Each row was made from one walk, in order. Every step used is in the known rows, and no mark comes twice. Write each row's walk.
(in the rows, 128 means zero)
Known rows:
detub, zadu, kagi, desulo, gabi, benu: [146 146  46  98 120 134 105  75 107 169 119  77 128 155 144 172 106 112
 150 135 158  65 158 118 130]
razota, benu: [131 151  76 106 147 137 111 101 130 132 163  78 119 157 105 136 135  98
 117 109 123  95 159 150 112]
kagi, desulo: [159 167  74 105 143 149 118 108 110 134 146  80 131 137 138 145 163 102
 135 127 117  98 155 165 136]
razota, desulo, gabi, benu, detub: [149 175  35 124 140 144  95  90  88 126 136  94 128 133 149 125  97  90
 119 115 148  89 174 105 145]
kagi, desulo, gabi, zadu, razota: [171 156  50 115 127 137 108  90 103 166 141 128  97 125 144 175 129 102
 166 112 149  61 149 151  92]
zadu, kagi, desulo, gabi, benu: [165 150  43 116 136 149 112  97  81 153 119  89 123 126 146 175 124 109
 141 124 154  57 162 126 133]
zadu, kagi, desulo, gabi: [166 141  55  96 137 155 107 110  92 151 131  98 130 132 141 170 146 104
 143 125 137  56 158 142 115]
detub, zadu, kagi, desulo, gabi: [144 138  59  80 120 137  99  92 120 168 132  82 136 162 138 169 133 112
 149 136 141  62 155 137 111]
zadu, kagi, desulo: [154 160  81  96 148 138 120 111  80 134 134  88 136 136 126 170 158 112
 143 145 131  77 165 156 129]
kagi, zadu, detub: [130 167 108  76 146 135 116  96  99 149 165  94 131 136 133 130 155 122
 157 108 151 107 157 127 103]
razota, desulo, gabi, benu, detub, zadu: [128 176  40 108 126 133  91  69 113 146 135  81 131 165 147 121  81  96
 126 125 152  91 171 101 137]
kagi, zadu, razota, benu: [143 161  82 106 127 102  99  85 119 159 171  87 112 146 104 151 124 103
 151 120 148  88 146 144  69]
detub, desulo, gabi, benu: [154 165  60 116 141 156 118  74  94 142 142 106 124 138 161 131 116  89
 138 115 141  79 157 134 135]
benu, kagi, desulo: [156 183  67  90 136 153 125 110 116 128 139  83 136 145 129 150 137 112
 147 139 125  68 160 159 134]
zadu, razota, benu: [132 157  87 111 144 118 107  94 122 137 154  94 115 144  97 147 142  93
 138 120 134  79 156 155  89]
gabi, benu: [137 164  84 124 141 155 143  93 108 128 137  94 121 143 123 144 137 102
 143 108 145 110 156 144 140]
desulo, gabi, benu, kagi, zadu, detub: [144 181  67  86 130 149 116  85 107 165 137 102 120 142 144 140  89 127
 177 106 177  54 159  89 111]
razota, benu, kagi, desulo, gabi: [165 162  23  94 131 148  86 105 133 154 146  68 118 157 134 149 100  98
 125 122 125  31 161 131 117]
kagi, desulo, gabi, benu: [168 158  40 124 131 159 113  89 103 150 132  87 120 132 156 150 126  99
 136 106 147  81 154 134 140]
gabi, benu, kagi, zadu: [148 184  70 104 122 143 136  85 115 145 145  86 118 153 120 153  86 126
 171 120 161  88 153 124 119]
desulo, gabi, zadu: [151 139  55 106 132 169 131  97 128 159 151 131 100 143 137 152 120 105
 159  88 145  86 149 143 103]
razota, desulo, gabi, zadu, detub: [138 151  62 105 147 143  99  89  89 158 150 131 106 137 149 138 112 101
 138 102 144  78 169 111 115]
desulo, gabi, zadu, razota: [152 145  65 111 129 149 126  91 117 160 147 146  97 131 125 166 127 103
 177  98 159  73 146 149  79]
razota, benu, kagi: [133 173  71  93 138 141 117 106 141 129 151  77 123 164  97 139 113 102
 138 125 128  64 163 141 114]
benu, kagi, zadu: [143 176  80  84 119 144 129 102 130 144 157  89 125 160 114 145 110 123
 171 123 145  88 148 144 101]
gabi, benu, kagi, zadu, detub, desulo: [137 218  98  82 148 117 120  69  71 141 143  95 134 140 153 129  94 123
 165 147 156  67 163 108 131]

Write each row's walk:
[145 191  66 129 112 106 108  72  87 146 139 103 117 150 116 155  75 105
 162 149 163  74 158 121 103] => gabi, benu, kagi, zadu, razota, desulo
[140 150  77  91 154 161 123  97 105 155 149 136 107 132 142 143 136 117
 164  87 157  77 162 123 107] => desulo, gabi, zadu, detub
[133 199  70  89 142 108 109  79  76 133 120  67 140 146 133 161 115 124
 151 159 160  80 173 122 147] => gabi, benu, detub, zadu, kagi, desulo
[166 182  40 105 148 140 105 101  62 135 117  90 131 116 150 161 119 111
 143 133 162  57 171 110 139] => zadu, kagi, desulo, gabi, benu, detub
[155 185  70  85 154 152 102  95  93 123 151 106 138 131 163 111 138  92
 143 127 132  79 165 138 124] => benu, detub, desulo, gabi
[126 186 122  80 170 136 117  90  75 119 151 107 142 136 147 113 168  99
 140 137 126  89 166 142 134] => zadu, detub, desulo
[169 146  49 103 132 162 104 106 116 153 146  90 125 134 154 142 149  97
 134 108 125  77 150 148 122] => kagi, desulo, gabi
[154 159  62 101 138 154 120  77 105 150 157 131 107 142 163 143 112  96
 154 113 132  79 150 145 112] => detub, desulo, gabi, zadu
[145 208  84  89 148  79  78  72  79 133 174  85 126 136 133 132 108  99
 146 151 144  79 160 133  86] => kagi, zadu, razota, benu, detub, desulo
[113 189 107  79 136 111 114  87 123 129 144  99 140 154 103 133 155 107
 172 142 150  99 158 152  99] => benu, detub, zadu, razota
[126 137  68 108 110 125  87  74 135 163 144 104 127 164 124 136 123  85
 143 131 139  79 153 139  90] => detub, zadu, razota, desulo, gabi
[150 163  51 110 126 175 133  96 129 140 126 104 122 150 127 146  96 104
 159 108 153  58 156 125 127] => desulo, gabi, benu, kagi
[158 167  28 119 105 148  96  76 111 166 143  92 114 154 143 143  52 103
 142 117 156  70 158 101 115] => razota, desulo, gabi, benu, kagi, zadu
[116 198  93 105 136 109 124  69 110 128 128  94 135 148 110 138 127 109
 173 140 168  98 161 135 115] => gabi, benu, detub, zadu, razota
[128 187  61  71 147  87  80  90 100 139 143  52 137 165 115 155 115 116
 131 160 138  66 177 126 120] => razota, benu, detub, zadu, kagi, desulo
[141 167  76 126 132 114 114  83  88 143 150 129 101 140 117 156 115  95
 148 131 142  95 158 154  99] => gabi, zadu, razota, desulo
[135 204  80  84 168 112  91  89  89 111 166  76 132 146 134 114 119  92
 119 145 122  82 172 141 129] => razota, benu, detub, desulo
[149 186  58 104 138 162 124  77 103 135 128 108 129 145 155 135  87  98
 156 134 142  49 160 126 138] => detub, desulo, gabi, benu, kagi
[145 184  76 105 110 111  99  90 104 150 151 103 123 150 113 148  97 105
 160 150 147  73 156 138  87] => benu, kagi, zadu, razota, desulo
[130 192 112  84 169 130 125  78  68 133 155 127 118 134 153 133 134 111
 154 133 140  88 166 138 127] => gabi, zadu, detub, desulo
[141 206  96  82 162 134 116  95  82 103 153  97 145 137 145 114 146  96
 140 146 123  99 168 152 139] => benu, detub, desulo
[131 197  93  87 144 134 129  88  93 144 140  95 125 141 127 142 106 133
 175 121 170  76 165 105 122] => gabi, benu, kagi, zadu, detub
[157 196  59 111 134 149 131  94 101 130 122  79 128 141 132 158 110 113
 147 139 141  69 163 144 153] => gabi, benu, kagi, desulo
[148 176  53 112 144 162 122  99 103 128 135 102 125 131 143 131 122  98
 150 100 161  88 164 116 132] => desulo, gabi, benu, detub
[150 142  36 121 128 155 105  88 114 158 153 126 101 149 143 144 100  93
 129 101 136  88 161 132 112] => razota, desulo, gabi, zadu
[150 145  39 137 131 156 105  84 102 147 139  98 119 143 145 134  99  86
 117 107 140  89 162 118 136] => razota, desulo, gabi, benu
[139 196  76 114 153 145 134  96  91 111 137  93 130 129 127 128 135 108
 146 120 152 106 167 134 147] => gabi, benu, detub
[172 171  29  97 125 161 118 100 120 160 138 112 103 141 148 170  93 114
 163 116 143  46 157 137 116] => benu, kagi, desulo, gabi, zadu
